In the rows, 128 means zero.
Known rows, with every step that occurs
koto > zisup > furo > mimo: [162 109 143  89 110 156  91 149 100  77 107 129 107 118  92 151  87 159
  82 159 102 117  75 179 133 114 175 165  91 134 112 103  99]
papim > roru > mimo: [131 134 128 131  99 159  90 114  86 105 120 136  99 121 124 156 110 111
 107 181 113 136  63 199 153  86 132 154 121 122  97 135  93]
koto > furo > mimo: [164  99 147  86 118 145  84 136 102  60 115 120 104 122  97 134 103 143
 101 172 107 127  67 187 150 108 156 173  95 112  92 113  91]
koto > zisup > furo > mimo > roru > kudoriz > rebinez > toda: [128 119 152  74 119 177  65 122  64  78 116 144 101 120  91 155  77  95
 119 169  86  98  94 169 118 142 176 147  79 140 128 135 128]
toda > papim > roru: [141 149  94 110 117 147  69 100  75  96 138 139 102 118 145 143 106 112
 107 172 118  99  83 158 139 108 115 146 118 106 104 133 116]
mimo > roru: [114 131 119 110 106 151  79 130  92 123 128 119 120 121 111 135 105 105
 111 185 115 152  88 165 148 114 145 162 108 103 114 127 108]
lotalel > papim: [153 120  83 106  94 156  94  88  85  99 135 109 130 149 126 132 105 135
 100 176 118 113  85 133 143 115 135 146 105 101 115 128 112]
dofu > roru > kudoriz > rebinez > lotalel > papim: [145 141  95  66 124 164  92  60  70  85 151 145 114 161 134 165  79  79
 109 163  96  79 104 111 135 126 142 137 104 116 136 145 131]
roru > kudoriz > rebinez > futinad: [130 118 107  75 136 176  70 111  81 125 129 154  84 127 109 171 114 120
 121 178 140 112  94 133 119 136 129 133  82 134 143 114 129]
koto > zisup > furo: [150 110 123  90  99 163  80 145 100  99 112 118 104 133 100 148 103 140
  83 176 106 117  79 184 131 132 147 152  96 134 121 116 128]
ferir > doga: [138 121 128  76  98 144  91 133  96 121 115 132 115 129 105 155 128 137
  91 176 114 125 110 138 111 103 108 148  95 119 117 109 130]
zisup > furo: [158 103 110  89 101 153  79 134 111 106 133 121 114 127 105 150 103 129
  85 171 109 134 101 169 148 118 127 161  96 122 115 115 129]
toda > papim > roru > dofu > ferir: [157 142 124 126 147 154  30 110  49 107 116 113 104 140 157 135  97 108
 113 167  99 111  78 146 130  96 126 149 126 147 106 133 146]
rebinez > toda > papim > lotalel: [181 119 102 110 126 161  80 103  84  98 139 139 118 139 130 130  84  85
 136 183 110  85  94 122  89 112 128 144 115 109 108 146 139]
rebinez > lotalel > papim: [160 132  85 100 106 154 103  84  82  93 147 126 138 155 117 137  83 113
 106 168 112 103  89 127 139 110 146 145 103  96 135 144 115]
papim > roru > dofu: [133 147 123 119 128 149  65 117  64 105 120 107 111 138 146 135 106 119
 105 182 103 138  78 190 146  98 116 159 118 124 119 148 115]
lotalel > papim > roru > kudoriz: [124 142  83 105 103 148  58  92  64  94 132 103 111 139 138 156 113 114
  96 187 103 101  75 149 147 122 126 137 110 105 125 144 117]
furo > koto: [145 104 104  96 108 166 119 134  83 106 140 130 112 142 136 169 121 116
 119 199 123 120  84 159 137 123 121 159 107  96 135 120 128]
dofu > kudoriz: [141 123 121  96 117 159  82 135 107 137 109 119  96 145 146 155 113 108
 106 203 108 137  86 138 136 114 160 158 112 120 115 124 136]
koto > furo > mimo > roru > kudoriz > dofu > toda: [140 108 145  84 131 186  16 151  69  97 104 108 105 149  96 149 120 111
  96 186  90 107  64 180 152  91 164 184  87 141  97 125 111]
papim > toda: [136 124 109 109 106 150  89 129  86 104 130 113 110 140 111 137 109 102
 116 184 120 121  80 154 138  97 123 169 121  88 123 147 134]
mimo > roru > dofu: [130 129 135 116 124 154  56 127  74 123 112 102 122 138 133 122  90 117
 112 186 102 159  90 186 143 101 138 162 100 119 113 140 109]
doga > ferir: [133 111 131 112 101 159  88 144  74 127 133 113 125 119 117 140 108 145
 104 170 114 139  54 133 142 131 145 158 119 141 110 125 143]
furo > mimo > roru: [126 129 140 108 115 146  88 134  93 103 121 128 122 107 104 138  89 122
 109 171 110 148  85 164 152  98 171 174 102 106 106 118  81]
mimo > roru > dofu > kudoriz > rebinez > lotalel > papim: [140 148 108  84 140 160  69  70  67 110 132 131 123 162 157 143  64  79
 125 179  86 109 108 123 146 105 160 138  99 125 134 154 125]
kudoriz > rebinez: [138 125 112  72 116 170  93 109  97 109 140 150  91 130 126 148 113 114
 118 172 125 127  95 143 132 136 128 147 108 121 120 110 132]
furo > mimo: [157 117 135 100 115 151 104 134  99  91 120 132 113 118 108 143  98 148
 102 164 117 135  78 154 137 102 164 172 103 111 108 107  92]
rebinez > kudoriz > dofu: [137 114 137  95 131 191  69 119  71 132 122 121 112 134 128 117 138 116
 100 176 109 131  83 141 134 112 142 147  78 140 149 121 138]
furo > koto > ferir: [130  87 110  95 134 173 102 139  72 105 138 110 121 157 126 178 121 130
 101 197 123 129  65 164 129 141 148 128 107 104 123 125 140]
papim > roru > dofu > kudoriz: [131 148 130 112 138 151  57 124  75 127 102 105  97 148 172 151 107  99
 108 203  89 137  82 165 146  95 144 159 120 136 116 150 131]
kudoriz > dofu: [153 114 109 104 123 190  69 130  74 133 114 119 115 143 122 132 127 136
 102 180 120 137  76 154 143 104 131 167  98 142 124 121 123]
mimo > roru > dofu > kudoriz > rebinez: [123 137 137  78 143 167  54 113  82 135 111 131  89 143 165 148  93  87
 125 195  95 143 104 148 141 116 153 149 103 141 117 131 135]
zisup > koto > furo: [153 100 111  85  88 164  79 133 111  91 124 102 106 144 131 135 123 119
  95 201 104 103  64 191 162 130 104 159  78 110 110 108 113]

Rows
[154 114 146 120 117 194  87 113  78 125 104 137 106 146 128 154 109 108
 100 175 104 135  74 177 150  71 140 173 108 158  90 131 101] -> kudoriz > dofu > roru > mimo
[160 116 123  88 131 196  39 110  72 118 131 138 105 148 136 125 124 106
  99 168 110  76  90 127 117  98 140 149  79 130 113 118 149] -> rebinez > kudoriz > dofu > toda > papim
[159  90 100  87 105 163 106 137  93  98 145 130 115 136 124 178 111 117
 101 189 111 116 102 168 149 122 113 161  95 110 135 116 135] -> zisup > furo > koto
[137 131 156 107 142 150  58 137  84 126  89 107 110 137 155 143  79 112
 111 194  85 154  90 160 148  84 184 171  98 134 105 133 103] -> furo > mimo > roru > dofu > kudoriz
[153 142 100  87 138 155  73  76  60  96 133 122 114 176 155 143  69  73
 128 181  89  86 100 118 140  86 140 149 113 109 142 174 147] -> roru > dofu > kudoriz > rebinez > lotalel > papim > toda
[130 142  87  73 119 161  71  71  69  97 149 138 122 147 124 152  74  85
 120 170 101  96 102 123 141 129 150 129  93 105 142 142 121] -> mimo > roru > kudoriz > rebinez > lotalel > papim
[126 119 114 100 126 187  30 136  61 142 106 106 111 137 123 140 119 117
 105 193 106 141  78 161 146 110 142 157  85 138 129 128 120] -> mimo > roru > kudoriz > dofu
[132 145 102  82 127 147  75  81  57  71 146 134 122 140 113 151  61  78
 127 163  95  82  96 124 148  94 158 152 102  89 141 159 112] -> furo > mimo > roru > kudoriz > rebinez > lotalel > papim > toda
[142 117 166  97 144 145  42 140  86 101  85  98 103 141 145 134  83 109
 111 200  76 148  80 186 158  90 177 170  92 134  92 138 103] -> koto > furo > mimo > roru > dofu > kudoriz
[126 169  88  89 128 151  91  68  70  95 150 147 108 147 153 164  94  69
 115 178  94  87  94 121 155 112 145 138 125 118 138 155 129] -> dofu > kudoriz > rebinez > lotalel > papim > roru
[143 133  99  73 123 144  65  83  66  65 149 133 124 136 103 159  54  78
 113 155  85  78 109 131 158  92 151 155  92  99 141 155 118] -> zisup > furo > mimo > roru > kudoriz > rebinez > lotalel > papim > toda
[142 145  82 103 131 180  46  92  41 111 129 115 122 153 135 151 110 106
 100 178  98  95  73 143 151 101 131 146  98 136 148 155 123] -> rebinez > lotalel > papim > roru > kudoriz > dofu
[167 129 111  80 143 170  69  82  72  91 142 156  96 147 146 157  80  52
 139 178  95  62 109 106  86 127 125 139 116 128 108 148 154] -> dofu > roru > kudoriz > rebinez > toda > papim > lotalel
[180 121  90 101 129 151  73 110 101 107 136 136 107 135 143 137  90 108
 124 181 119  96  89 123 102 108 125 143 119 109 103 122 126] -> toda > papim > lotalel
[135 111 133  87 114 146  48 142  93 101 115 116 111 110 101 159  83 125
  90 172  94 136  96 171 151 112 165 162  80 119 114 115 100] -> zisup > furo > mimo > roru > kudoriz
[136 151 103  99 123 165  76  78  56  82 150 162  98 119 137 141  99  78
 129 165 111  79  97 149 127 123 114 139 114 116 111 150 137] -> kudoriz > rebinez > toda > papim > roru
[126 130 124  60 125 171  77 103  85 106 131 145  79 140 137 172 109  87
 108 176 106 112 100 137 129 142 131 148 107 132 118 120 141] -> dofu > roru > kudoriz > rebinez
[131 148 128 114 122 163  55 130  70 105 125 111 109 156 131 150 117 101
  99 185  99 111  75 181 138  88 127 175 127 123 105 148 130] -> papim > roru > dofu > toda
[131 152 106  93 139 151  63  76  54 102 134 119 122 168 152 140  62  55
 134 184  83  96 105 125 151  82 148 152 111 105 140 181 137] -> mimo > roru > dofu > kudoriz > rebinez > lotalel > papim > toda
[132 122 147 100 110 150  79 148  92  88 109 125 118 108  91 146  79 132
  92 166  96 132  83 186 149 109 181 167  92 127 111 115  88] -> koto > zisup > furo > mimo > roru
[142 154  97  65 141 161  59  87  70  92 153 170  86 130 142 167  82  81
 122 163 110  79  97 139 124 130 128 127 103 115 137 137 138] -> toda > papim > roru > kudoriz > rebinez > lotalel
[143 129 127 103 127 186  86 117  72 123 117 126 114 149 129 147 122 103
  95 175 105 126  87 146 148  95 131 179 113 150 113 133 123] -> kudoriz > dofu > roru
[172 120 100  80 137 171  57  91  75  97 141 151  95 141 139 146  82  77
 144 182 107  71 102 111  81 134 125 128 105 120 115 138 155] -> roru > kudoriz > rebinez > toda > papim > lotalel
[149 147 119 108 143 151  41 109  71 120 105 116  92 144 188 146  93 103
 110 196  90 113  90 157 138  91 138 147 112 132 103 146 132] -> toda > papim > roru > dofu > kudoriz
[160 115 106  75 121 180  55  86  64  94 136 155  91 134 135 141  88  98
 132 171 114  78 105 130 100 141 128 127  82 116 112 134 151] -> roru > kudoriz > rebinez > toda > papim
[156 132 118 127 116 190  45 106  64 111 118 148  97 138 137 153 111 108
 104 173 108  91  64 181 146  61 127 160 111 144  78 134 105] -> kudoriz > dofu > toda > papim > roru > mimo
[144 122 160 105 129 154  56 144  74  91  93 106 120 126 114 131  67 143
  95 167  85 140  83 203 143  96 171 167  86 141 111 128  91] -> koto > zisup > furo > mimo > roru > dofu
[123 141  98  91 110 172  74  68  46  81 145 134 108 141 124 150 105  77
 127 179  99  81  93 135 127 140 127 131 104 117 132 159 143] -> lotalel > papim > roru > kudoriz > rebinez > toda
[151 162 116  75 161 161  58  86  68 106 134 164  88 146 176 158  72  72
 128 173  93  91 104 137 130 106 141 136 109 135 129 150 145] -> toda > papim > roru > dofu > kudoriz > rebinez > lotalel
[172 115 134  91 119 166  28 122  82  77 115 114 113 146 148 132  80 115
 101 178  84  69  80 186 150  82 133 171  70 117  76 116  97] -> zisup > koto > furo > mimo > roru > dofu > toda > papim
[149 120 169 116 141 158  38 151  62 101  89 101 116 133 112 139  74 127
 100 163  80 135  75 172 136  99 183 167 105 167 111 118 123] -> koto > zisup > furo > mimo > roru > dofu > ferir
